Each row comes from the steps of one walk. Every step used is in the known rows, and no mark comes twice. Write the walk behind each row, first mark first.
Known rows
x-j: [-2.005  0.004 -0.077 -4.116  2.093  0.251  0.405  1.006 -0.483 -0.494
 -1.317 -0.537  0.271 -2.105 -1.955 -2.775 -2.033 -3.045 -0.324  0.035
 -3.513 -2.411 -0.854 -1.393]
f-b-g: [-1.143 -0.110  1.417  1.531 -1.817  2.064  2.308 -1.411  1.591 -0.934
 -1.796  1.385 -0.695 -0.217  0.752 -2.117 -1.668  0.533 -3.057  1.598
 -1.704  1.189  1.039 -0.290]
b-k: [-0.171  2.434  1.804  0.937  0.155  0.739  1.232  0.148 -0.806  0.932
 -1.692  0.954 -0.510  1.709 -0.468 -2.400 -0.900 -1.849 -1.168  0.216
 -6.122 -2.931 -0.567  2.995]
k-w-f-b-g: [ 0.184 -0.546  1.053 -0.659 -3.486  2.155 -2.453 -1.652 -1.077 -2.563
 -0.693 -0.437 -1.775  0.313  1.126  2.296 -0.894 -0.415 -2.167  1.428
  1.998  2.024  1.358 -1.426]
t-x-j-f-b-a-w: [ 1.577 -3.020 -1.763  3.578  1.821 -3.408  8.137 -2.949  2.243 -2.054
  2.202 -1.670  0.757  0.137 -0.061 -1.242  2.631  1.182 -0.443 -3.247
  1.374  1.259 -2.643 -0.308]
k-b-g: [-1.688 -1.968  2.016 -0.845 -2.364  2.328 -1.309 -0.355  0.334 -0.655
 -2.910  0.325 -0.372 -0.251  2.603 -4.066 -2.414  1.188 -0.838  1.531
 -3.254 -0.483  1.376  0.276]
x-j-a-w-f-b-g: [-0.381 -0.964 -4.517  1.640 -0.359  0.569 -2.906 -2.424  2.439  2.014
  0.182 -0.761 -1.733 -2.166 -3.612  1.900 -0.678  2.567 -1.275 -1.058
  1.454  1.771 -0.448 -1.726]
x-j-a-w: [-2.869  0.709 -3.588 -0.345  1.883 -0.353  0.254  2.491 -0.567  1.576
 -0.883 -0.316 -0.398 -2.176 -2.907 -1.272 -2.066 -1.180 -0.055 -3.077
 -3.775 -2.967 -0.856 -2.057]
x-j-f-b-g-w: [ 0.649 -0.600 -2.766  1.136 -0.375 -0.577  3.230 -0.645 -1.724  2.536
 -2.065  2.146  2.405 -0.317 -0.499 -3.007  0.555  0.886 -0.514  3.684
  2.480  0.866 -1.541 -4.015]
t-x-j-f-b-a: [ 3.221 -2.843 -0.570  2.760  1.543 -3.914  7.836 -3.040  2.369 -1.867
  1.895  0.405  0.913  0.913  0.197 -1.472  2.522  0.520 -1.373 -0.491
  2.820 -0.340 -2.426  1.147]
a-w-f-b: [-1.665  0.235  1.908 -0.286  0.994  1.944 -2.923  0.484  1.352 -1.267
  0.149 -2.352 -0.751 -0.889 -0.630  1.625  0.217 -0.393  1.603 -0.762
 -1.368  2.997  1.785 -0.846]
t-x-j-g: [-1.755 -2.284 -0.432 -6.345  1.586 -3.470  1.727  0.666 -1.057 -3.175
  0.561 -1.372  0.297 -1.791 -0.062  1.035  0.365 -1.085 -0.550 -4.579
 -2.682 -2.647 -2.502  1.409]
g-w-f-b-k: [ 1.140  2.576  1.610  2.111 -2.087  1.292 -2.619  1.588 -1.977  2.395
 -0.870 -0.547 -0.606  0.257  0.394  1.292  0.530  0.534  1.366  3.120
  0.773  0.157 -0.092  2.558]
x-j-k-w: [-2.712 -1.050 -1.820 -5.150  1.099 -1.558  1.868  2.018 -2.158 -2.094
  1.940  0.771  1.672 -0.476  0.746 -1.386 -1.796 -4.143 -0.418 -2.499
 -0.503 -2.791 -0.350 -3.282]
g-w-f-b: [-0.457  1.455  1.926  0.041 -1.786  1.774 -3.570  3.979 -1.961  1.118
 -1.042  0.493 -0.450 -1.223  0.765  1.462  0.637 -0.409  1.730  3.144
  1.707  0.368  1.534 -0.659]
w-f-b: [ 0.243  0.045  2.960 -0.571  0.343  1.330 -2.677  0.551  1.410 -0.835
 -0.369 -0.196 -0.567 -0.592 -0.533  1.500  0.102 -1.178  0.515  2.183
  0.141  1.346  1.639  0.512]
x-j-k-b-g: [-1.725 -3.633 -2.325 -4.031  0.861 -0.605 -0.026 -1.893  2.346  0.380
  0.769  0.973  1.401 -0.996  1.763 -4.418 -1.385  1.610 -0.088 -0.689
 -0.050 -0.856 -0.178 -1.534]
j-a-w-f-b: [-0.927  1.024 -0.632  3.247 -0.312  0.770 -2.879  1.864  1.698  0.942
 -0.132  0.081 -0.811 -0.152 -1.450  2.957 -0.173  0.788  0.987 -1.133
 -0.417  0.863  1.167 -0.183]
w-f-b-k: [ 1.929  1.497  2.617  1.267  0.142  0.978 -1.727 -1.615  1.608  0.774
  0.071 -0.850 -0.356  0.943 -0.897  1.694  0.124  0.324  0.280  2.001
 -0.630  0.664  0.330  3.385]
t-x: [-1.365 -0.806  3.642 -1.076 -1.628 -1.201  0.940  2.960 -2.201 -4.013
 -1.984  1.433 -1.135  1.726  1.891 -1.469  0.754 -2.544 -0.554 -1.763
 -4.860 -4.087 -0.933  2.104]
w-f-b-g: [ 0.983 -0.605  1.460  0.418 -1.576  1.942 -3.294 -2.110  1.713 -0.529
 -1.434  1.060 -2.176  0.218 -0.646  0.420  0.361  1.551 -1.117  2.219
  0.169  2.492  1.425  0.309]
b-g-w-f: [ 0.160  1.335  0.001 -0.796 -2.464  2.036 -6.549  2.396 -3.513  1.624
 -4.091  3.168 -3.124  1.572  0.279 -1.466  0.762  1.131  0.431  1.661
 -1.337 -1.154  0.918 -0.785]
a-w: [-3.696  0.861  1.507 -0.659  0.906  1.673  0.021  2.828 -0.931 -1.069
 -1.952 -0.747 -0.484  0.122 -0.074 -2.360 -1.068 -2.037  0.763 -2.056
 -6.798 -0.908  0.699 -1.486]
j-g-w-f-b-k: [ 1.045  2.500  0.255 -0.557 -0.319 -0.311 -2.286  0.875 -0.952  2.961
  0.733 -0.810  0.755 -0.482  0.591  3.978  0.795  2.414  1.671  0.234
  1.106  1.966  0.577  3.271]
j-k: [-1.573  0.730  0.801 -1.405  1.913 -0.731  0.798  3.042  0.551 -0.681
  0.154  4.283  0.712  2.046  1.302 -3.161 -0.100 -2.042  0.663 -1.717
 -3.186 -2.693  0.989 -0.230]

Which walk is each row?
[ 2.041  1.670  1.219  3.587 -1.406  1.865 -0.836  2.114  0.341  2.424
  0.467  0.762 -1.673 -1.553  0.736  0.487  0.791  2.114  0.354  1.631
  3.933  1.415  2.084  1.060]
g-w-f-b-a
[-1.887  1.111  0.360  2.371 -4.463  2.450  1.460  2.526 -1.802  1.667
 -2.449  1.672 -0.467 -1.061  1.993 -2.177 -1.062  1.093 -1.787  2.523
 -0.060  0.606  0.866 -1.357]
f-b-g-w
[ 0.855  1.204  0.443  1.500  2.619  1.327 -3.218 -0.213  1.480  0.375
  0.237 -0.686 -3.617  0.677 -1.521 -0.796  0.781  1.516  0.747 -3.308
 -2.726  0.842  2.077  0.469]
b-a-w-f
[ 0.768  1.238 -2.073 -3.512  1.439 -0.911 -1.869 -0.957 -0.851  3.855
  2.003 -2.897  0.870 -3.182 -1.592  3.864 -0.048  2.372  1.391 -0.013
  2.958  1.697 -0.937  1.973]
x-j-g-w-f-b-k
[ 0.835 -2.917  0.683 -0.523  0.972 -3.723  5.532 -1.174  0.344 -3.275
  0.052  0.321  2.511  1.002  0.152 -0.754  2.396 -2.068  0.202  0.517
  0.898 -1.008 -3.195 -0.028]
t-x-j-f-b
[-0.896  0.248  2.984 -1.722 -1.655  1.763 -1.983  1.403 -1.777 -3.384
  0.150 -1.262 -0.223 -0.380  1.044  3.209 -1.140 -2.752 -0.175  1.237
  1.249  1.207  1.985 -0.923]
k-w-f-b
[ 2.565  0.465  2.143  2.862  0.943  0.997 -0.636 -1.603  3.755  0.715
  1.439  0.254 -2.251 -0.536 -0.593  0.456  0.508  1.227 -0.583  0.969
  2.206  2.080  2.192  2.322]
w-f-b-a
[-1.065  0.914 -1.880 -0.712  1.354 -0.964  0.278  2.412  0.168  1.904
 -1.063  2.027  0.253 -1.929 -2.656 -1.616 -2.169 -2.563 -1.009 -0.299
 -2.442 -4.412 -0.859 -0.524]
x-j-a
[-0.503 -1.672 -0.681 -1.941 -2.210  0.513 -6.784  2.354 -0.999  2.077
 -1.234  3.254 -0.658  1.966  3.488 -2.465  1.383  3.549  2.995  0.593
  2.031 -1.015  1.674 -0.742]
j-k-b-g-w-f
[ 1.610  1.849 -0.134  0.771  0.643  0.000 -1.217  1.253  1.098  2.798
  2.055  0.304 -0.872 -1.781  1.070  3.228  0.456  3.707  1.217 -0.920
  4.040  3.488  2.367  2.046]
j-g-w-f-b-a
[-1.734  0.525  1.462 -1.860  1.887  1.624 -5.544  2.035 -0.658 -1.145
 -1.633 -1.113 -1.916  0.476 -1.325 -0.203  0.529 -1.119  2.399 -1.676
 -4.601  0.347  1.050 -1.404]
a-w-f
[ 0.887  2.206  1.636 -1.372 -0.994  0.900 -3.688 -0.194 -3.312 -1.311
 -0.976 -0.873 -1.433  2.393 -0.292  1.738 -0.557 -2.328 -0.103 -0.344
 -2.855 -2.422  0.317  1.997]
b-k-w-f
[-1.166 -0.482 -3.079  0.219  1.481 -0.046 -2.684  0.348  1.518  1.668
  1.027 -1.986 -0.247 -2.994 -3.770  2.795 -0.893  0.088  0.525 -1.187
  1.602  0.582 -0.171 -1.797]
x-j-a-w-f-b
[ 0.686 -2.726  0.229 -2.387  1.952 -4.043  3.123  0.142 -1.451 -3.140
 -1.524  1.537  1.262  2.346 -0.713 -2.557  2.685 -2.858  0.523 -0.685
 -1.957 -4.130 -3.381 -0.701]
t-x-j-f
[-0.141  1.391  1.076  1.720  0.416  1.718 -1.823 -1.909  1.527  0.810
  0.343 -3.012 -0.856  0.257 -1.261  1.604  0.257  1.245  1.063 -0.865
 -2.100  2.308  0.228  1.803]
a-w-f-b-k
[ 2.492  1.649  1.561  4.174  1.545 -0.699  5.069 -2.019  1.166  0.738
 -0.390  1.485  2.888  3.561 -0.376 -1.752  0.786 -0.825  0.047  2.750
 -1.812  0.186 -0.947  1.860]
j-f-b-k
[ 1.152  1.349  1.007  3.138 -0.816 -0.257  5.579 -1.786 -1.685 -1.366
  0.032  0.356  3.429  3.760  1.360 -0.003 -0.393 -2.447 -1.167  1.815
 -0.397  0.168 -1.000  0.312]
j-f-b-k-w
[ 1.387  0.359 -1.403  0.289  0.814 -1.280  6.771 -3.011 -1.355 -0.635
  1.049 -1.799  3.586  0.871 -0.479 -0.160 -1.297 -2.806 -1.446  1.500
  1.269 -0.081 -2.702 -1.197]
x-j-f-b-k-w
[-1.284  1.333  0.701  4.423  0.472  1.893  4.985 -0.475  3.298  0.341
  1.421 -1.330 -0.657 -1.490  0.482 -1.504 -1.144  1.361 -1.701 -2.258
 -1.832  2.894  1.608  0.431]
f-b-a-w
[ 0.520 -3.027 -2.120  1.080 -2.685 -2.680  4.178 -0.182 -2.626 -0.618
 -2.085  1.789  1.189  1.000  1.393 -1.802  2.830  0.908 -0.797  1.417
  3.061 -1.205 -3.532 -1.717]
t-x-j-f-b-g-w
[ 1.485  0.810  1.846  1.609 -1.398  1.614  0.297 -1.064  0.514 -1.862
  2.112 -1.352 -1.752 -0.535  1.173  2.584 -0.836 -0.227 -1.504  0.006
  3.679  1.985  2.297  0.572]
k-w-f-b-a
[-1.280  2.095  1.874  1.433 -2.971  1.362  4.647 -0.360 -1.739 -1.600
  0.674 -2.115  1.031  0.197  1.598  0.997 -2.369 -2.274 -2.990  0.486
 -1.517 -0.470 -0.383  1.436]
f-b-k-w
[-0.886  1.694  0.636 -2.487 -0.067  0.440 -3.588  3.015 -1.039  0.974
  0.350 -0.017  0.675 -1.872  0.750  4.019  0.389  1.591  2.310  0.270
  1.889  2.472  1.924  0.364]
j-g-w-f-b
[ 1.749  0.121  0.370  1.325  0.305 -0.571  1.416 -0.703  2.275 -1.356
  4.409  1.774 -0.801  1.413  2.099  2.182  0.553  0.537 -0.564 -1.537
  5.321  1.497  2.413  0.664]
j-k-w-f-b-a
[-1.006 -1.220 -1.954 -6.724  2.344 -1.233 -3.542  1.170 -1.530 -2.145
  2.268  0.191  0.247 -0.128 -0.569  1.287 -0.358 -3.177  1.228 -1.746
  2.032 -2.537 -0.262 -2.783]
x-j-k-w-f
[ 0.824  0.708 -3.324  2.282  1.385 -0.232 -1.585 -2.203  1.703  3.315
  1.409 -2.635 -0.257 -1.799 -3.877  2.926 -0.697  1.382  0.212 -1.295
  0.296  0.244 -1.626  1.323]
x-j-a-w-f-b-k
[ 1.362 -1.985 -0.351  0.577 -1.562 -3.642  7.529 -2.886 -2.715 -3.822
  1.323 -1.975  2.607  2.136  1.108  1.234  1.238 -2.679 -1.635 -0.339
  1.254 -2.114 -4.399  0.929]
t-x-j-f-b-k-w
[ 0.697  0.575 -0.324  4.029 -2.621  0.384  2.974  0.898 -2.217  1.989
 -2.980  4.348  1.403  2.356  1.615 -3.056  1.291  1.229 -0.738  3.504
  0.988  0.981 -0.029 -2.448]
j-f-b-g-w
[ 0.450 -3.314 -2.390 -2.507  4.100 -0.915 -2.710 -1.777  4.013  1.174
  3.784 -2.569 -0.557 -1.517  0.336 -1.655  0.168  3.314  3.056 -4.000
  2.426  1.198  1.529 -0.545]
x-j-k-b-a-w-f
[-0.294 -2.397 -2.732 -3.592 -0.525 -1.014 -1.653 -2.554  0.466 -1.827
  2.518 -0.309  0.121 -0.662  0.066  1.952 -0.262  0.342 -1.524 -0.755
  5.105  1.388 -0.092 -3.164]
x-j-k-w-f-b-g
[ 2.056  0.081 -0.951  1.458  2.662 -1.037  5.319 -3.819  1.411  1.322
  0.422 -0.331  3.416  1.063 -2.087 -1.905  0.106 -1.000 -0.143  2.617
 -0.239  0.141 -2.498  0.263]
x-j-f-b-k
[ 0.720  2.400 -1.068  5.091 -0.538  0.517 -1.843 -0.335  1.594  2.570
  0.380 -0.530 -0.747  1.043 -2.010  3.070 -0.038  1.782  0.423 -1.469
 -1.008  0.249 -0.227  2.755]
j-a-w-f-b-k
[-0.647 -3.083 -3.101 -4.744 -0.747 -0.463 -6.340  0.822 -0.769  2.346
 -0.174  0.783 -0.153 -0.963  1.832 -2.187  0.817  3.270  2.688  0.372
  3.858 -0.900  0.664 -1.981]
x-j-k-b-g-w-f
